Each row was made from one walk, in order. Every step used is in the known rows, and no mark comes twice. Write each row's walk.
Known rows
P-S-H-J-G: [-0.63 -0.85 -1.30 -3.09 -1.62 -0.76  0.94 -3.15  0.10 -0.91  1.70 -1.15
 -1.33 -0.81  0.96  0.73  2.09 -1.51  2.44  4.17 -2.46]
B-P-S-G-J-H: [-1.37 -0.68 -0.40 -0.83 -0.73 -0.91 -1.87  0.05  1.11  2.95 -0.50 -1.76
  1.40 -3.98  0.06 -1.98  1.17 -0.56  0.33  3.84 -0.01]
S-P: [-2.39 -2.99 -0.36  0.42  0.58 -0.67  0.72  0.28 -0.60 -3.06 -1.80 -0.99
  1.97  1.45  0.02  1.63  0.70  0.56 -1.03 -2.13 -0.95]
B-P-S-G-J: [-1.75 -0.39 -0.86 -1.50 -0.51 -0.81 -0.97  0.28  1.62  3.10 -1.71 -1.94
  1.21 -3.37  0.99 -2.41  0.86 -0.24  1.19  4.41  0.41]
S-H-A-Z: [-0.05  1.52  1.12 -2.73  0.61 -1.23  2.57 -1.12 -2.58 -1.77  3.61 -2.62
 -0.99  0.69  2.91 -0.48  0.42 -1.79 -1.33  0.70 -0.28]
Z-A: [-1.55 -2.13 -0.14  0.85 -0.18 -0.58  3.07  0.37 -0.66 -4.87 -0.95 -1.40
  1.94  0.51 -0.56  0.06  0.09 -0.54 -1.22  1.76  0.29]
J-G-B-P-S-H-A: [ 1.67 -1.73 -5.60  0.91 -1.36  0.06 -2.22 -0.89  3.95  2.61  0.16  0.40
  1.84 -3.54  1.48 -0.56  0.65 -1.85  1.25  1.80  0.69]
G-B: [-0.92 -0.30 -1.60  2.99  0.20  0.18 -1.55  0.74  2.11  1.69 -0.69 -0.01
  1.21 -2.44  0.50 -0.62 -0.50  0.30  0.83 -2.13  1.56]
S-G-J-H-A-Z: [ 0.43  1.24  2.86 -0.11  2.07 -1.72  0.42  0.43 -2.23 -0.03  3.03 -1.43
 -0.53 -2.96  1.61 -2.18  0.12 -3.58 -1.09 -0.30  0.79]
J-G-B-P-S: [ 1.89 -2.55 -5.72  2.03 -2.32  0.87 -3.93 -0.48  4.60  2.97 -0.91  1.64
  2.33 -4.08 -0.44 -0.69  0.47 -1.48  2.86  1.59  0.69]
J-H-S-P-B-G: [-0.57 -3.37 -1.05 -1.49  0.27 -1.31 -0.84  0.52 -2.35 -4.54  2.58  1.27
  0.69  2.33 -1.72  1.69  1.64 -0.19  1.15  1.85 -2.60]
S-P-B-G-J-H: [-2.10 -4.41 -3.10 -0.16  1.11 -0.65 -0.06  2.33  1.68 -1.84  0.55 -0.83
  1.52  1.89 -0.59  1.32 -0.54 -1.69  1.55  0.19 -2.63]
B-P-S-G: [-0.91 -0.38 -1.25 -1.28 -2.26 -0.91 -1.10  0.02  0.65  2.36 -0.88 -0.65
  1.29 -2.75  0.34 -1.69  1.71  0.30  0.96  3.95  0.28]
J-G-B-P-S-H-A-Z: [ 2.20 -1.65 -5.16  0.37 -2.08  0.42 -2.51 -1.29  2.73  1.68  1.58  0.16
  1.56 -3.63  1.06 -1.15  0.52 -2.83  2.52  1.67  0.75]
P-B-G-J: [-0.27 -1.29 -3.97 -1.74  1.04  0.19 -0.04  2.89  3.52  1.54  1.49 -0.13
 -0.82  1.46  0.52 -0.91 -1.92 -2.29  4.28  3.75 -1.57]
B-P-S-H-A-Z: [-0.93  0.06 -1.49 -3.15 -1.83 -0.20  0.04 -1.46 -0.78  0.66  1.12 -2.80
  0.48 -0.72  1.27 -1.55  0.95 -0.26  1.14  4.01 -0.02]
B-G: [ 1.97 -1.02 -2.98 -1.36 -1.02 -0.21 -0.28  0.08  1.84  1.42  0.29  2.68
  1.37 -0.45 -0.14 -0.71 -1.53 -1.07  3.11  2.54 -0.77]
S-H-J-G: [-1.92  0.19 -0.23 -1.13 -0.14 -0.68  2.36 -1.78  1.58 -0.12  1.85 -1.20
 -0.80 -0.82  1.50  1.20  1.95 -2.33  0.40  1.41 -1.89]
G-B-P-S-H: [-2.62 -0.84 -2.69  1.25 -1.15 -0.46 -2.08  0.19  3.38  3.46 -1.33 -1.83
  2.19 -3.92  1.15 -1.29  0.62  0.86  1.19  1.83  0.85]
G-B-P-S-H-J: [-4.13 -0.17 -2.56  1.21 -1.17  0.14 -0.76 -0.48  3.14  2.95 -0.99 -2.50
  1.57 -3.38  1.01 -0.98  0.93  0.74  2.12  1.12  0.94]
G-J: [-1.74  0.18  0.76 -0.31  3.52  0.18  0.09  0.44  1.86  1.44 -1.35 -2.71
 -0.24 -1.19  1.10 -1.45 -1.76 -0.95  0.40  0.89  0.28]

Write each row's walk
[-2.99 -2.33  0.96 -1.00  4.11 -0.69 -0.44  1.12 -0.59 -2.90  0.79 -2.79
 -0.51  1.22 -0.13  0.14  0.28 -0.78  0.18  1.38 -1.59]
G-J-H-S-P-B
[ 0.76 -1.31 -4.49 -1.58 -1.22  0.11 -0.09  2.59  2.29  0.56  2.32  1.52
 -0.68  2.17 -0.24  0.03 -0.85 -1.73  4.07  3.07 -1.76]
P-B-G
[-2.31 -0.33 -2.77  3.30 -0.37  0.66 -2.30  1.34  3.81  3.79 -1.93 -0.78
  2.66 -3.30  0.27 -1.39 -0.30  0.81  0.78 -1.11  2.34]
G-B-P
[ 2.50 -2.05 -4.27  2.84 -0.99  0.65 -2.84  0.00  3.95  1.78  0.02  2.42
  1.41 -3.40 -0.10  0.09 -0.05 -2.21  1.71 -0.67  0.59]
J-G-B
[-0.63  0.10 -1.10 -1.12 -0.19 -0.85 -0.91 -0.40  0.08  2.29  0.11 -2.19
  1.07 -2.96  0.90 -2.13  0.68 -0.75 -0.18  3.10  0.80]
B-P-S-G-J-H-A
[-0.13  0.22 -0.53 -1.75 -0.74 -0.44 -1.13 -0.78 -1.17  1.35  1.50 -2.17
  0.76 -2.91  0.54 -2.74  0.66 -1.70  1.08  3.02  0.95]
B-P-S-G-J-H-A-Z
[ 0.97  0.12  0.57 -1.99  0.79 -1.90 -0.14 -1.10 -2.15 -0.24  1.59 -1.32
 -1.00 -2.33  1.49 -1.42  0.60 -1.62  0.26  2.86 -0.24]
P-S-G-J-H-A
[-1.18 -2.56  1.49 -0.58  0.95 -1.24 -0.70 -0.74 -3.63 -4.89  1.29  0.17
  0.81  1.27 -1.46  1.70  2.30  0.73 -1.16  0.10 -1.61]
J-H-S-P
[-1.61 -0.34 -3.93  2.50 -1.25  1.93 -0.31 -1.03  3.55  1.57  0.01  0.09
  0.66 -2.01 -0.41  0.07  0.78 -1.78  3.38 -1.32  1.18]
H-J-G-B-P
[-1.07 -1.03 -2.03 -1.51 -1.58 -0.70  0.07 -2.71  1.27 -0.06  1.37 -1.08
 -0.75 -2.10  1.22  0.52  1.81 -1.33  2.86  3.15 -1.65]
P-S-H-J-G-B
[-1.46 -0.45  2.27 -1.02  3.96 -0.47 -0.79 -0.28 -0.74 -1.21  0.65 -2.00
 -0.59 -0.84 -0.10 -0.99 -0.23 -0.62 -0.08  1.91 -0.54]
G-J-H-S
[-1.68 -1.00 -3.46  1.90 -1.45  0.49 -2.74  0.30  3.14  3.27 -1.80 -0.96
  2.24 -3.46  0.13 -1.45  0.06  1.21  2.22  0.82  1.75]
G-B-P-S
[-0.95 -0.92 -2.39 -1.37 -2.02  0.45 -1.54 -0.58  1.12  2.01 -1.41 -1.12
  1.18 -1.18 -0.52 -1.17  0.70  1.12  1.70  3.61  0.23]
B-P-S
[-0.78  0.41  2.97  0.66  2.15 -2.17 -0.21  1.12  0.09  1.62  1.08 -0.92
  0.23 -4.12  1.03 -1.39  0.61 -2.49 -1.86  0.50 -0.17]
S-G-J-H
[-2.96 -3.35 -2.23  0.00  0.21 -0.39  0.89  2.33  0.10 -3.52 -0.03 -1.44
  0.51  3.36 -0.18  2.16  0.97 -0.17  0.21 -1.34 -1.86]
S-P-B
[-2.42 -3.99 -3.63 -0.98  1.31 -0.52  0.73  2.58  2.24 -1.78 -0.54 -1.09
  1.33  2.49  0.37  0.99 -0.90 -1.30  2.39  0.82 -2.20]
S-P-B-G-J
[-0.11 -1.61 -2.93 -2.50  1.55 -0.30 -0.65  2.37  1.62 -0.49  2.77  0.29
 -1.19  1.81 -0.26 -0.61 -0.86 -1.91  4.15  4.80 -2.11]
P-B-G-J-H-S
[ 1.04 -2.43 -5.03  1.31 -2.01 -0.02 -3.17 -0.54  4.98  3.32 -0.34  0.84
  2.30 -4.73  0.51 -0.44  1.04 -1.73  1.86  2.48 -0.16]
J-G-B-P-S-H
[ 0.48 -0.58 -0.71 -0.21 -1.65 -1.85 -1.31 -0.27 -0.47  0.83  0.37  0.59
  0.19 -3.66  1.19 -1.17  1.45 -0.40  1.82  2.16  0.28]
P-S-G-B
